Each row comes from the steps of one walk. Every step used is in the known rows, and no mark comes twice. Write the walk behind each row, first mark first.
In the rows, zero is written as 100.
Known rows
kagesiz, degero: 99,93,105,104,97,116,123,95,110,85,92,111,96,106,87,103,101,95,113,109,129,108,106,100,96,91,95,117,88,104
gebutub, pegu, tipa: 118,97,81,113,95,82,97,94,128,88,79,128,74,119,97,92,86,84,86,108,111,95,127,130,108,108,73,92,109,107
zoru, tipa, deko, degero, riset: 103,109,105,139,100,93,143,84,116,97,81,115,118,83,99,85,97,91,111,109,95,107,121,74,142,87,82,117,82,108
riset, degero, kagesiz, tipa, deko: 101,113,104,120,113,82,147,111,113,100,102,143,100,93,108,88,105,82,121,113,119,95,103,87,122,94,124,98,92,102
riset, degero, deko: 104,85,77,123,96,92,147,101,108,97,82,100,68,116,105,97,93,78,93,108,123,97,121,104,113,100,99,102,84,101
kagesiz, degero, deko, tipa, pegu, bovo, vafiviz, keguvu: 101,113,113,98,119,88,135,83,112,109,72,125,78,98,88,97,80,102,99,95,106,102,132,118,130,93,92,121,101,102
gebutub, pegu, tipa, deko: 108,110,83,115,107,69,132,106,126,92,81,138,93,110,104,76,100,81,107,107,121,97,120,105,110,110,94,95,103,97
tipa, zoru, degero, deko: 113,95,64,128,106,90,156,94,111,104,72,115,84,108,122,83,92,84,98,100,107,101,120,108,120,106,82,99,76,88
riset, degero, deko, tipa, pegu, gebutub: 97,110,98,128,91,97,155,96,127,78,101,122,70,98,99,101,84,74,93,112,88,92,107,134,112,124,92,105,109,106
pegu, bovo: 116,120,99,114,89,86,110,90,119,98,91,121,89,101,111,105,82,83,87,91,104,92,113,103,107,85,108,122,81,95
kagesiz, degero, zoru: 92,103,92,131,88,108,118,105,106,86,79,120,91,110,94,102,90,85,92,105,123,114,115,96,75,101,100,123,89,99
tipa, pegu, bovo: 110,126,111,114,93,83,119,91,119,98,95,127,91,91,110,96,81,85,95,93,91,79,104,99,108,91,114,135,90,100
bovo, vafiviz: 99,81,112,96,90,84,126,87,124,93,94,95,90,109,87,107,92,79,94,97,109,98,111,111,112,115,89,118,98,92
degero, deko, tipa: 94,96,82,122,104,87,149,104,103,95,85,110,108,97,90,95,85,95,98,95,108,110,134,129,152,116,97,96,92,110
degero, zoru, tipa, pegu: 101,103,99,125,106,79,119,106,119,99,92,111,106,91,112,82,78,95,97,101,90,79,107,77,99,104,105,120,100,98
riset, degero, kagesiz, tipa, zoru: 103,92,115,122,100,101,139,114,112,96,88,147,96,93,113,102,88,74,109,113,95,95,99,108,100,88,106,102,97,93
kagesiz, degero, deko, tipa: 90,97,88,122,104,97,153,103,100,88,81,112,108,98,85,93,86,101,106,100,118,117,136,130,148,111,96,104,89,113
vafiviz, bovo, pegu: 104,83,96,103,106,91,136,112,107,117,104,81,98,119,86,131,101,89,96,90,128,87,103,91,92,93,84,108,110,90
gebutub, pegu, bovo: 111,130,93,112,90,89,111,82,126,101,76,123,77,105,105,105,76,82,75,93,107,94,114,112,105,87,97,107,85,91
deko, tipa, pegu, bovo: 105,124,113,118,96,82,129,97,119,96,93,129,100,86,105,98,76,90,96,91,88,86,117,113,122,98,112,132,93,103
riset, degero, deko, tipa, pegu, bovo, lagit: 111,104,100,110,104,92,160,113,119,80,86,107,83,106,97,89,77,75,95,90,93,88,126,126,122,108,85,139,88,80
pegu, tipa, zoru, degero: 132,74,79,123,109,90,137,109,138,99,83,130,89,107,127,98,93,84,99,99,94,97,130,115,89,106,61,100,91,79
pegu, tipa, deko, degero: 90,100,90,120,97,78,136,104,113,83,99,131,107,86,94,85,99,85,110,107,103,105,122,106,134,91,82,113,111,113
riset, degero, deko, tipa, kagesiz: 88,89,98,111,111,94,156,115,116,90,102,116,90,99,96,110,93,83,122,119,100,93,134,111,129,110,116,90,122,100
tipa, zoru, degero: 124,76,81,118,109,100,145,106,135,106,86,120,95,101,124,105,96,83,99,95,94,97,119,101,86,103,69,97,86,72
pegu, tipa, zoru, degero, kagesiz: 115,102,85,119,102,84,126,109,112,94,90,129,73,96,112,92,94,76,102,106,102,88,110,100,117,94,90,96,98,99
riset, degero: 111,61,101,111,94,103,131,115,131,96,100,99,74,113,98,125,97,73,92,106,117,92,119,96,76,95,92,101,96,91
zoru, degero, riset: 129,93,95,134,104,105,136,79,130,111,81,107,97,98,108,103,101,89,102,102,95,102,124,84,117,104,72,107,68,93
deko, degero, zoru: 83,101,84,136,83,96,117,103,106,90,88,120,97,93,94,104,85,79,80,100,99,111,119,98,98,97,90,119,102,103
kagesiz, degero, riset: 110,102,116,127,95,118,131,77,113,93,77,111,102,100,88,98,102,92,114,113,113,111,113,85,114,94,89,124,72,107
vafiviz, bovo, lagit: 114,88,88,93,107,92,139,115,113,103,95,95,110,115,93,104,90,75,95,89,104,87,103,105,114,98,78,111,88,69

Write each row's walk
116,84,83,139,103,82,112,117,127,97,80,98,95,113,122,99,74,93,79,102,113,98,131,78,82,91,92,103,86,88 | riset, degero, zoru, tipa
92,97,112,98,104,117,131,100,113,81,101,118,91,105,89,106,104,92,132,123,121,100,109,94,96,91,109,112,109,101 | tipa, kagesiz, degero
104,108,105,138,95,93,139,84,115,91,81,126,109,86,94,85,100,85,113,112,95,109,124,89,141,94,79,121,88,114 | pegu, tipa, deko, degero, riset
89,92,105,102,110,95,139,112,120,92,111,119,105,93,92,114,94,87,124,115,94,93,125,107,124,111,115,89,127,97 | deko, tipa, kagesiz
109,105,87,118,117,68,137,110,123,101,89,114,119,100,118,77,96,94,113,101,120,95,113,69,112,97,106,96,86,87 | zoru, tipa, deko
89,116,119,114,105,92,128,95,104,97,115,138,100,71,95,88,90,90,116,112,81,78,89,99,139,95,115,119,109,121 | deko, degero, kagesiz, tipa, pegu
83,113,78,141,89,84,127,107,112,87,77,136,92,96,96,88,86,78,84,105,105,113,127,105,100,101,87,113,108,104 | gebutub, pegu, tipa, deko, degero, zoru
106,90,101,103,110,82,125,115,119,93,110,118,81,117,99,113,99,84,123,120,107,79,121,103,103,103,101,101,139,100 | vafiviz, bovo, pegu, tipa, kagesiz
112,106,81,112,103,89,120,101,110,102,101,112,73,93,104,101,99,80,99,103,109,87,105,87,124,93,97,90,93,102 | zoru, degero, kagesiz
104,97,79,137,101,80,108,107,117,94,82,104,109,98,116,90,72,99,82,101,102,104,128,81,107,86,86,107,91,97 | deko, degero, zoru, tipa
106,90,107,86,116,91,115,85,119,117,84,112,81,104,86,110,92,93,93,95,107,99,120,102,111,96,85,101,106,92 | bovo, vafiviz, keguvu
86,108,81,142,89,83,127,110,108,85,84,135,99,94,99,88,89,79,90,103,104,113,127,101,101,101,92,121,106,106 | pegu, tipa, deko, degero, zoru
94,101,113,122,98,99,136,107,104,94,90,152,107,83,109,95,87,78,110,112,87,99,95,111,118,85,101,106,101,99 | deko, degero, kagesiz, tipa, zoru
107,93,99,103,104,85,114,107,123,84,109,130,81,109,104,102,98,81,124,124,98,82,123,105,108,106,109,97,130,103 | pegu, tipa, kagesiz
83,113,95,110,88,90,115,99,92,87,106,115,84,79,84,97,95,77,101,108,103,93,97,92,145,78,103,102,109,121 | deko, degero, kagesiz
101,93,100,110,92,92,120,114,108,92,102,108,62,101,92,112,97,69,97,111,118,85,103,87,108,86,111,96,102,108 | riset, degero, kagesiz
112,130,118,118,98,85,119,87,119,101,99,141,95,87,114,95,78,91,99,98,87,81,104,107,117,88,118,134,87,104 | kagesiz, tipa, pegu, bovo
115,100,85,118,106,80,133,115,109,103,91,121,76,101,109,102,95,78,101,103,109,85,109,98,114,89,85,97,104,97 | vafiviz, bovo, pegu, tipa, zoru, degero, kagesiz
113,82,99,119,93,86,123,115,120,86,77,141,97,108,114,90,87,75,104,106,96,96,115,119,88,103,84,111,107,91 | pegu, tipa, zoru
105,94,97,105,115,86,119,106,125,95,107,108,99,102,115,101,90,92,121,119,98,81,117,76,109,94,113,89,116,89 | zoru, tipa, kagesiz
96,82,86,125,104,91,157,113,112,93,84,106,97,102,91,104,85,90,96,99,113,110,142,129,138,114,94,96,93,107 | riset, degero, deko, tipa
87,94,114,102,108,116,142,106,112,79,100,120,100,100,83,108,99,98,132,119,119,107,122,108,110,98,107,109,112,105 | deko, tipa, kagesiz, degero
114,110,103,101,101,92,139,105,120,83,93,107,89,104,98,89,82,75,96,89,90,82,109,113,111,105,86,142,89,76 | tipa, pegu, bovo, lagit
103,110,112,101,87,79,124,76,131,93,77,107,76,109,93,105,78,78,79,93,107,98,118,123,114,105,88,122,93,89 | gebutub, pegu, bovo, vafiviz
94,96,89,111,115,92,156,107,117,94,101,118,95,96,103,105,93,90,123,115,95,95,134,112,137,113,109,86,117,97 | zoru, degero, deko, tipa, kagesiz
103,112,113,115,112,92,130,95,113,105,113,137,95,78,104,90,92,92,115,109,84,75,93,97,129,101,113,113,100,111 | zoru, degero, kagesiz, tipa, pegu
117,126,107,120,99,75,114,93,123,98,91,121,96,92,120,89,73,94,93,93,92,78,111,91,112,84,111,131,86,97 | zoru, tipa, pegu, bovo
105,120,107,122,93,102,132,82,128,85,112,136,79,94,105,101,87,78,98,116,81,86,86,125,107,115,98,107,105,106 | kagesiz, tipa, pegu, gebutub
112,79,100,119,98,84,134,123,116,94,79,130,97,116,108,101,89,78,102,102,105,92,114,118,83,100,77,115,114,89 | vafiviz, bovo, pegu, tipa, zoru
112,105,110,91,113,86,113,81,120,116,80,119,76,104,93,109,84,93,89,91,104,98,124,105,112,89,90,111,100,91 | pegu, bovo, vafiviz, keguvu
100,112,112,138,99,100,146,79,113,99,86,129,117,79,95,90,101,88,114,112,92,110,116,85,146,91,87,119,83,112 | kagesiz, tipa, deko, degero, riset
110,103,86,115,102,89,130,107,110,99,92,123,78,93,110,97,96,75,102,104,102,88,103,90,115,91,95,93,95,94 | tipa, zoru, degero, kagesiz
115,98,59,124,106,88,147,86,111,106,81,104,79,108,116,87,94,89,95,99,113,99,122,105,129,107,85,97,74,95 | zoru, degero, deko
106,120,94,132,91,90,127,90,130,81,98,120,78,101,114,93,78,79,87,111,85,86,97,108,93,115,92,108,104,98 | degero, zoru, tipa, pegu, gebutub
117,136,111,122,103,84,123,89,119,102,99,143,86,84,119,93,79,90,100,99,87,80,107,105,124,86,115,130,85,104 | zoru, degero, kagesiz, tipa, pegu, bovo
92,88,95,124,100,93,159,116,108,92,71,129,114,96,105,92,83,81,103,99,95,107,121,124,118,109,93,102,97,90 | degero, deko, tipa, zoru
95,115,107,119,101,97,116,91,98,96,111,140,98,79,95,99,91,92,109,115,97,98,98,109,152,80,109,101,97,122 | deko, degero, kagesiz, tipa
92,105,94,129,93,103,118,109,110,79,83,133,83,112,98,99,90,84,105,117,117,109,125,101,77,104,106,122,108,102 | pegu, tipa, kagesiz, degero, zoru
129,94,103,141,108,109,147,82,130,110,74,127,105,93,118,100,96,87,108,107,86,105,121,91,114,101,72,109,68,88 | kagesiz, tipa, zoru, degero, riset
